What can hang from each mark
K944: K594
K585: K171 K464 K648 K944
K529: K171
K464: K529 K594
K648: K464 K585 K594
K191: K529 K585
K824: K585
K171: K529 K594
K594: K191 K464 K824

Known rows, with every way that one mark hangs from another
K529(K171): -.13 .04 .10 .01 .16 .05 .05 -.08 -.08 .04 .28 .18 .03 .01 -.08 .10 -.05 -.12 .00 .00 .13 .07 .18 .08
K824(K585(K171(K594(K191)) K648(K464) K944)): -.21 .18 -.29 -.14 .51 -.23 -.49 -.25 .11 .14 .41 -.61 -.50 -.55 .29 .18 .12 .02 -.18 -.21 -.27 .18 -.36 .14
K529(K171(K594(K191 K824(K585)))): -.07 .11 .16 .09 .13 .21 .07 -.09 -.11 .13 .06 -.19 -.29 -.04 -.07 .07 .15 -.16 -.12 -.01 -.22 .16 .14 -.04
K191(K529 K585): -.07 .28 .07 .00 .08 .33 -.01 -.15 -.19 .01 .26 .21 .03 -.18 .00 .06 -.06 -.19 -.19 .23 -.11 .20 -.07 -.04
K824(K585(K171(K529 K594) K464 K648)): -.14 .42 -.33 -.10 .50 -.13 -.42 -.33 .40 .19 .63 -.26 -.24 -.60 .12 .60 .09 -.10 -.26 -.21 .03 .23 -.05 .19
K464(K529(K171) K594(K191)): -.16 .05 .01 -.10 .22 .01 .33 -.12 -.30 -.14 .28 .14 -.30 .08 .14 -.16 .32 .01 -.19 .00 -.08 .16 -.20 .05
K529(K171(K594(K191 K464 K824(K585)))): -.01 .22 .15 -.03 .06 .14 .03 -.16 -.18 .19 -.04 -.22 -.27 -.10 .04 .11 .17 -.22 -.22 .07 -.10 .13 .11 .06
K648(K464(K529) K585 K594(K191 K824)): -.11 -.18 -.02 -.30 .29 .18 .35 -.02 -.40 -.26 .15 -.47 -.33 -.33 .39 -.37 .49 .26 -.53 .08 -.26 .11 -.49 -.14
K944(K594(K191 K464 K824)): .43 .02 .05 -.30 -.39 .02 .18 .01 -.22 .08 -.53 -.17 -.29 -.07 .18 -.14 .11 -.04 -.40 .00 -.04 -.24 -.16 .02
K594(K824(K585)): .01 .11 .11 -.07 .16 .21 -.04 .01 -.01 .15 -.09 -.25 -.06 -.18 -.16 -.04 .01 .02 -.17 .18 -.19 .01 .09 -.08
K171(K529 K594): -.09 -.03 -.06 .23 .01 .09 .08 -.01 .03 .02 .19 -.01 -.12 .08 .02 .40 .17 -.14 .17 -.33 .05 .20 .10 -.17
K824(K585(K944(K594))): -.08 -.06 -.07 .03 .10 -.13 -.32 .15 .00 .17 .14 -.37 -.14 -.39 .06 .16 .10 -.02 .18 -.01 -.36 -.07 -.09 -.08
K944(K594(K191(K585(K648)) K464 K824)): .46 .20 .01 -.40 -.17 .14 .02 -.26 -.19 .09 -.31 -.22 -.34 -.28 .31 -.04 -.06 -.09 -.57 .16 -.16 -.04 -.27 .13
K585(K464(K594) K648): .15 .24 -.17 -.18 .22 -.13 -.33 -.47 .22 -.11 .22 -.17 -.14 -.32 .29 .22 -.04 .17 -.37 .04 -.09 .15 -.29 .14
K529(K171(K594(K191 K464 K824(K585(K648))))): .04 .32 .07 -.12 .15 .11 -.05 -.34 -.07 .20 .05 -.23 -.32 -.16 .13 .15 .08 -.20 -.33 .06 -.05 .13 .03 .21
K594(K191(K529) K824(K585(K944))): -.19 .27 -.04 -.22 .12 .20 -.03 .00 -.20 .17 -.24 -.10 -.35 -.19 -.15 -.31 .14 -.14 -.17 .12 -.25 -.13 -.18 -.01
K529(K171(K594(K824))): .00 .02 .24 .14 .11 .18 .09 -.18 -.08 .10 .14 -.04 -.17 .11 -.15 .20 .01 -.11 -.03 -.15 -.04 .14 .27 -.17
K585(K171(K529) K944(K594)): -.15 -.05 -.25 -.19 .23 -.28 -.10 .05 .00 .17 .32 .01 -.35 -.30 -.10 .31 .07 -.10 .16 -.47 .03 -.16 .04 -.12
K824(K585): -.10 .08 .00 .04 .15 .05 -.15 .09 .04 .11 .15 -.21 .04 -.25 -.01 .08 .07 -.02 .00 .17 -.19 .08 .01 .04
K824(K585(K648)): -.05 .20 -.09 -.06 .26 -.01 -.26 -.14 .17 .12 .24 -.24 .00 -.31 .10 .16 -.05 .01 -.13 .19 -.10 .08 -.08 .20
K171(K529 K594(K191 K464 K824)): .07 .14 -.06 -.11 -.16 .15 .21 -.12 -.16 .09 -.32 -.07 -.37 .09 .10 .13 .23 -.20 -.18 -.22 .12 .07 .00 -.05
K191(K529(K171(K594)) K585): -.15 .28 .19 .20 .19 .37 .02 -.27 -.23 .07 .55 .21 -.04 -.10 -.04 .31 -.02 -.32 -.09 .09 -.13 .37 .10 -.11
K594(K191 K464 K824(K585(K944))): -.05 .26 -.10 -.39 .07 -.01 -.17 -.07 -.18 .22 -.43 -.34 -.36 -.30 .07 -.25 .13 -.11 -.20 .21 -.19 -.12 -.16 .13
K648(K594(K191 K464 K824(K585))): .04 .15 .06 -.27 .01 .05 .11 .01 -.25 .12 -.26 -.36 -.27 -.32 .12 -.22 .26 -.03 -.35 .24 -.24 -.02 -.20 .00

Rows
-.05 -.12 -.01 -.06 .23 .04 .07 -.11 -.22 -.24 .36 -.25 -.06 -.11 .36 .02 .27 .26 -.34 -.07 -.05 .28 -.39 -.09
K648(K464(K529 K594))
-.08 .03 .08 .15 .00 .04 .11 -.10 -.10 .01 .14 .03 -.25 .12 .05 .10 .15 -.17 .02 -.16 -.07 .14 .06 .02
K529(K171(K594(K191)))
-.13 .20 -.19 -.10 .18 .23 -.15 -.27 -.07 .04 .02 -.19 -.49 -.24 .06 .18 .14 -.21 -.12 -.25 -.23 .27 -.13 -.14
K171(K529 K594(K191(K585(K464 K944)) K824))
.11 .14 .11 -.13 -.04 .25 .28 -.14 -.30 -.08 -.31 .06 -.36 .07 -.03 -.25 .15 .05 -.34 .10 -.23 -.01 -.17 -.18
K464(K594(K191(K529) K824))
-.18 .15 -.04 -.24 .46 -.04 -.25 -.06 .03 .29 .08 -.31 -.31 -.38 -.27 -.03 -.01 .00 -.04 .00 -.23 -.07 .10 -.09
K594(K824(K585(K171 K944)))
-.05 .08 -.09 -.25 -.05 -.14 .27 .03 -.28 -.04 -.03 -.09 -.24 -.11 .31 -.26 .42 -.04 -.25 .03 .01 .00 -.40 .11
K648(K594(K191 K464(K529)))
-.08 .16 -.25 -.27 .42 -.17 -.22 -.21 .13 .00 .33 -.17 -.17 -.55 .12 .11 .11 .08 -.27 .06 -.12 -.02 -.03 .09
K648(K585(K171 K464))
.01 .06 .16 .06 .02 .18 .18 -.14 -.15 .06 -.05 -.03 -.33 .15 -.09 .01 .09 -.15 -.11 -.14 -.10 .09 .13 -.07
K529(K171(K594(K191 K824)))
-.13 .11 -.25 -.28 .10 -.25 -.14 -.07 -.05 .00 .28 -.05 -.34 -.28 .22 -.02 .27 -.12 -.16 -.31 -.03 -.12 -.38 .19
K585(K464(K529(K171)) K944(K594(K191)))
-.20 .32 -.14 -.47 .47 -.13 -.18 -.11 -.09 .34 .12 -.30 -.31 -.41 -.07 -.09 .19 -.07 -.25 .03 -.01 -.08 -.07 .09
K594(K464(K529) K824(K585(K171 K944)))
-.04 .26 .13 -.20 -.02 .31 .34 -.14 -.28 .05 -.16 .31 -.24 .12 -.19 -.27 .03 -.21 -.36 .05 .10 -.10 .02 .05
K594(K191(K529(K171)) K824)
.15 .00 .08 .07 -.14 .14 .16 -.06 -.08 .02 -.37 -.23 -.40 .14 -.01 -.11 .16 -.03 -.12 -.17 -.22 .04 -.06 -.16
K171(K594(K191 K824))
-.29 .09 -.13 -.13 .52 -.02 -.20 -.27 -.04 .02 .40 -.32 -.33 -.34 .10 .10 .27 .01 -.07 -.11 -.24 .09 -.07 -.06
K648(K585(K464(K529(K171(K594(K824)))) K944))
.02 .17 .00 .06 .20 .12 -.14 -.10 .13 .10 .14 -.43 -.18 -.24 .04 .16 .27 .00 -.26 -.10 -.21 .18 -.10 -.11
K171(K594(K824(K585(K464(K529)))))
.14 .35 -.17 -.39 .24 -.15 .07 -.40 .03 .16 .00 -.20 -.57 -.12 .17 -.03 .16 -.06 -.51 -.22 .11 .00 -.23 .22
K585(K171(K594(K191 K464(K529) K824)) K648)
-.03 .24 -.23 -.24 .30 -.19 -.12 -.31 .18 -.09 .48 -.15 -.11 -.36 .32 .06 .18 .10 -.41 -.09 .06 .10 -.46 .20
K585(K464(K529) K648(K594))
.27 -.05 .15 -.03 -.10 .13 .01 .13 -.04 .15 -.10 -.32 -.11 -.25 -.05 .09 .06 .04 -.19 .05 -.26 -.11 .04 -.17
K944(K594(K824(K585)))
-.08 .07 -.03 -.42 .48 -.08 .25 -.13 -.27 .10 .24 -.29 -.32 -.45 .10 -.13 .38 .11 -.37 .13 -.13 -.05 -.08 -.09
K648(K585(K171) K594(K464(K529) K824))
.04 .09 -.02 .05 -.05 -.08 .04 -.08 -.07 .05 .08 -.18 -.12 .03 .24 .16 .30 -.09 -.07 -.14 .04 .13 -.14 .01
K171(K594(K464(K529)))
-.03 .21 -.13 -.09 .16 -.04 -.26 -.10 .05 -.05 .09 -.32 -.19 -.46 .23 .04 .23 .08 -.29 .20 -.36 .16 -.28 .06
K824(K585(K464(K594(K191))))
-.25 -.19 -.16 -.14 .37 -.03 -.29 -.10 -.17 -.12 .26 -.46 -.13 -.41 .34 .01 .13 .18 -.02 .03 -.24 .07 -.24 -.07
K648(K464 K585(K944))
.11 .33 -.01 -.22 .00 .00 .14 -.22 -.15 .18 -.19 -.03 -.47 -.07 -.03 -.03 .18 -.17 -.37 -.16 .04 -.05 -.05 -.01
K585(K171(K594(K191(K529) K464 K824)))
-.11 .36 -.01 -.15 .32 .18 .00 -.21 -.15 .10 .42 .23 -.12 -.31 -.11 .08 -.07 -.21 -.27 .13 -.06 .17 -.01 -.01
K191(K529 K585(K171))
-.25 .34 -.19 -.29 .32 -.08 -.13 -.21 -.18 .03 .35 -.02 -.43 -.58 .09 -.11 .18 -.17 -.28 -.01 -.30 .11 -.41 -.04
K648(K594(K191(K529 K585(K171 K464 K944))))
-.19 .31 -.05 -.15 .37 .13 -.08 -.45 -.31 -.03 .35 .13 -.41 -.23 .15 .00 -.01 -.12 -.19 .18 -.31 .25 -.27 .05
K464(K594(K191(K529(K171) K585(K648 K944))))
.13 .10 .08 -.06 -.03 .07 .12 -.13 -.11 .10 -.13 -.24 -.21 .07 .09 .06 .25 -.06 -.22 -.14 .03 .07 -.06 -.09
K171(K594(K464(K529) K824))
-.11 .24 -.10 -.34 .01 -.06 .23 -.10 -.26 .03 .05 .17 -.17 .02 .23 -.19 .27 -.21 -.30 .04 .26 -.02 -.19 .36
K594(K191 K464(K529(K171)))
-.33 .30 -.36 -.17 .49 -.31 -.40 -.09 .16 .18 .41 -.42 -.51 -.55 .14 .08 .40 -.09 -.12 -.25 -.28 .10 -.34 .12
K824(K585(K171(K594(K191)) K464(K529) K944))
.06 .48 -.02 -.25 .28 .28 -.16 -.52 -.02 -.02 .36 -.02 -.12 -.51 .10 .11 -.09 -.09 -.60 .22 -.13 .22 -.31 .01
K191(K529 K585(K464 K648(K594(K824))))
.22 .15 .01 -.34 .10 -.05 .07 .04 -.11 .25 .07 -.29 -.21 -.39 .06 .08 .21 -.02 -.43 -.01 -.02 -.15 -.06 .03
K944(K594(K464(K529) K824(K585(K171))))
-.27 .19 -.16 -.11 .42 -.03 -.07 .04 .08 .20 .44 -.02 -.10 -.39 -.13 .28 .10 -.11 -.04 -.05 .03 .08 .15 .05
K824(K585(K171(K529)))
